What can hang from each mark
Z: Q
T: H M Q
Q: F K
H: F T Z
K: M Q
M: F K Z
F: H Q

Every row comes from one small tree of marks. The marks that hang from a mark follow it in brackets, in alphabetical order. Every link used is in the known rows. Which tree was each row made from?
In the rows, 128 means zero.
Known rows
K[M[Z] Q[F]]: 151; 128; 94; 56; 94; 73; 157; 127; 133; 154; 161; 139; 124; 126; 90; 89; 142; 87; 140; 84; 134; 113; 119
Z[Q[F[H[T[M]]] K]]: 139; 63; 158; 78; 107; 89; 166; 96; 135; 112; 105; 69; 221; 108; 106; 88; 132; 130; 127; 93; 111; 57; 127
K[M Q[F[H[T Z]]]]: 153; 108; 102; 77; 104; 108; 174; 98; 112; 201; 160; 94; 165; 123; 53; 76; 127; 62; 136; 71; 126; 61; 103
M[Z]: 135; 95; 123; 121; 118; 111; 121; 138; 120; 126; 136; 139; 121; 145; 138; 121; 136; 115; 138; 87; 148; 159; 125
F[H[T Z] Q[K]]: 138; 78; 116; 106; 101; 118; 188; 127; 119; 160; 127; 71; 185; 147; 99; 98; 87; 100; 122; 50; 107; 67; 103
H[F]: 116; 116; 134; 126; 157; 98; 113; 108; 129; 165; 138; 120; 130; 114; 110; 144; 150; 116; 132; 145; 133; 108; 115
F[H Q[K]]: 152; 136; 117; 90; 106; 109; 197; 139; 142; 99; 118; 82; 165; 124; 93; 97; 96; 120; 119; 82; 96; 57; 109
T[M[F]]: 141; 105; 120; 84; 137; 103; 120; 140; 134; 102; 131; 106; 115; 145; 116; 97; 152; 122; 125; 119; 151; 146; 102
K[M Q]: 148; 178; 76; 74; 102; 118; 159; 141; 146; 151; 161; 146; 113; 131; 91; 88; 122; 117; 120; 142; 111; 104; 129
K[M[F[H[T]] Z] Q]: 180; 96; 50; 54; 130; 106; 173; 145; 110; 157; 180; 126; 122; 176; 46; 51; 150; 85; 142; 57; 148; 96; 113
K[M[F Z] Q]: 166; 133; 61; 51; 117; 88; 159; 170; 133; 146; 186; 149; 93; 165; 79; 76; 146; 86; 137; 86; 146; 135; 110
T[H M[F K Z] Q]: 160; 69; 151; 30; 153; 77; 119; 144; 152; 62; 68; 119; 125; 197; 91; 80; 111; 116; 143; 88; 172; 213; 99
T[H M[F] Q]: 145; 125; 139; 39; 129; 106; 119; 114; 189; 66; 94; 114; 113; 169; 82; 73; 122; 138; 133; 135; 153; 178; 96
T[H]: 128; 149; 140; 116; 126; 135; 110; 111; 150; 112; 111; 124; 139; 152; 102; 121; 111; 129; 136; 146; 131; 139; 140
F[Q]: 138; 145; 105; 104; 112; 116; 169; 126; 151; 121; 123; 129; 121; 138; 135; 108; 110; 135; 104; 106; 113; 108; 108
K[M Q[F[H[T]]]]: 158; 125; 88; 67; 117; 108; 179; 94; 118; 169; 147; 105; 161; 117; 49; 71; 137; 97; 135; 95; 117; 43; 125
M[F[H[T]] K[Q] Z]: 173; 61; 85; 77; 171; 112; 169; 151; 74; 151; 129; 124; 125; 187; 52; 101; 120; 83; 149; 35; 147; 111; 114
M[K]: 137; 105; 145; 127; 161; 117; 135; 149; 100; 125; 95; 121; 142; 138; 129; 142; 107; 118; 128; 122; 126; 133; 135
M[F]: 138; 114; 117; 111; 151; 114; 135; 146; 122; 125; 145; 120; 115; 146; 107; 124; 143; 112; 137; 114; 142; 126; 114
K[M[F[Q]]]: 164; 143; 75; 64; 130; 85; 185; 158; 153; 120; 161; 115; 121; 150; 110; 68; 134; 112; 104; 108; 124; 96; 97
Z[Q]: 140; 143; 134; 123; 121; 127; 151; 125; 156; 119; 138; 148; 146; 126; 145; 119; 124; 135; 106; 136; 112; 117; 129
Q[F K[M]]: 126; 104; 141; 84; 110; 68; 153; 142; 125; 135; 135; 81; 188; 98; 107; 114; 132; 106; 147; 124; 114; 77; 141
H[F T Z]: 101; 57; 133; 143; 153; 106; 106; 97; 106; 227; 144; 111; 149; 136; 119; 145; 142; 96; 138; 113; 141; 119; 111
Q[F[H]]: 148; 115; 154; 113; 134; 109; 152; 95; 117; 119; 120; 87; 162; 95; 84; 117; 143; 96; 140; 88; 132; 74; 107

Which tree is each row?
127; 47; 96; 74; 128; 66; 128; 95; 139; 161; 121; 119; 132; 159; 139; 84; 151; 135; 112; 77; 147; 130; 97  H[F[Q] T[M[Z]]]
187; 96; 102; 42; 147; 92; 160; 159; 104; 102; 121; 110; 109; 169; 58; 78; 128; 81; 132; 46; 154; 136; 89  T[M[F[H] K[Q] Z]]
151; 125; 114; 73; 125; 81; 178; 181; 153; 114; 169; 111; 172; 136; 113; 91; 133; 114; 122; 137; 109; 89; 132  Z[Q[K[M[F]]]]
166; 73; 135; 99; 169; 85; 157; 175; 114; 110; 129; 144; 141; 171; 136; 124; 128; 98; 124; 73; 144; 154; 118  M[F K Z[Q]]
158; 108; 111; 86; 169; 90; 181; 164; 118; 113; 108; 113; 123; 165; 115; 118; 105; 111; 114; 85; 124; 112; 99  M[F[Q] K]
137; 120; 146; 79; 103; 66; 177; 139; 153; 124; 143; 101; 205; 94; 124; 106; 128; 114; 125; 133; 99; 67; 140  Z[Q[F K[M]]]
136; 100; 162; 105; 121; 93; 162; 118; 112; 115; 115; 64; 189; 93; 77; 127; 126; 98; 154; 87; 115; 56; 121  Q[F[H] K]
131; 108; 169; 123; 109; 98; 153; 106; 144; 159; 143; 119; 171; 107; 140; 135; 125; 86; 119; 95; 124; 112; 100  H[Z[Q[F]]]
114; 70; 102; 86; 119; 63; 169; 130; 133; 218; 155; 82; 185; 140; 112; 99; 117; 97; 120; 104; 108; 69; 108  H[F[Q[K[M]]] T Z]
178; 56; 91; 52; 147; 94; 169; 138; 130; 116; 147; 117; 140; 168; 71; 38; 154; 102; 142; 58; 163; 130; 100  K[M[F[H[T[Q]]] Z]]
158; 104; 138; 56; 140; 86; 145; 144; 145; 109; 91; 84; 139; 194; 102; 88; 87; 89; 109; 83; 146; 158; 78  T[H[Z] M[F[Q] K]]
144; 81; 125; 91; 122; 81; 162; 178; 138; 110; 157; 128; 155; 157; 126; 121; 132; 110; 139; 78; 130; 130; 124  M[F Z[Q[K]]]
161; 122; 111; 92; 108; 93; 155; 150; 156; 120; 165; 154; 152; 138; 150; 76; 143; 114; 106; 111; 131; 140; 132  K[M[Z[Q]]]
136; 94; 98; 62; 116; 38; 169; 152; 147; 154; 156; 103; 158; 134; 115; 92; 134; 104; 125; 93; 119; 91; 110  H[F[Q[K[M[Z]]]]]
174; 90; 78; 77; 132; 104; 195; 136; 125; 164; 168; 82; 155; 164; 81; 47; 130; 74; 108; 55; 136; 75; 79  K[M[F[H[T Z] Q]]]
139; 107; 137; 82; 104; 108; 89; 113; 154; 89; 107; 121; 133; 168; 120; 85; 128; 127; 132; 108; 161; 190; 125  T[H M[Z]]
163; 131; 140; 97; 97; 105; 188; 156; 149; 136; 168; 86; 206; 112; 102; 78; 112; 79; 111; 104; 104; 74; 114  F[H[Z[Q[K[M]]]]]
144; 62; 122; 72; 146; 111; 176; 138; 126; 111; 113; 87; 161; 153; 60; 94; 120; 125; 157; 82; 128; 90; 111  M[F[H[T[Q[K]]]]]
177; 83; 114; 35; 124; 70; 184; 175; 145; 84; 146; 93; 154; 145; 61; 55; 136; 92; 152; 63; 145; 120; 98  T[Q[K[M[F[H] Z]]]]
117; 79; 160; 38; 113; 56; 102; 109; 182; 103; 88; 102; 152; 152; 88; 97; 122; 130; 154; 121; 145; 170; 109  T[H[F] M[Z] Q[K]]
150; 67; 168; 105; 146; 70; 156; 133; 114; 120; 104; 134; 174; 130; 147; 136; 124; 97; 127; 70; 134; 132; 125  M[K Z[Q[F]]]
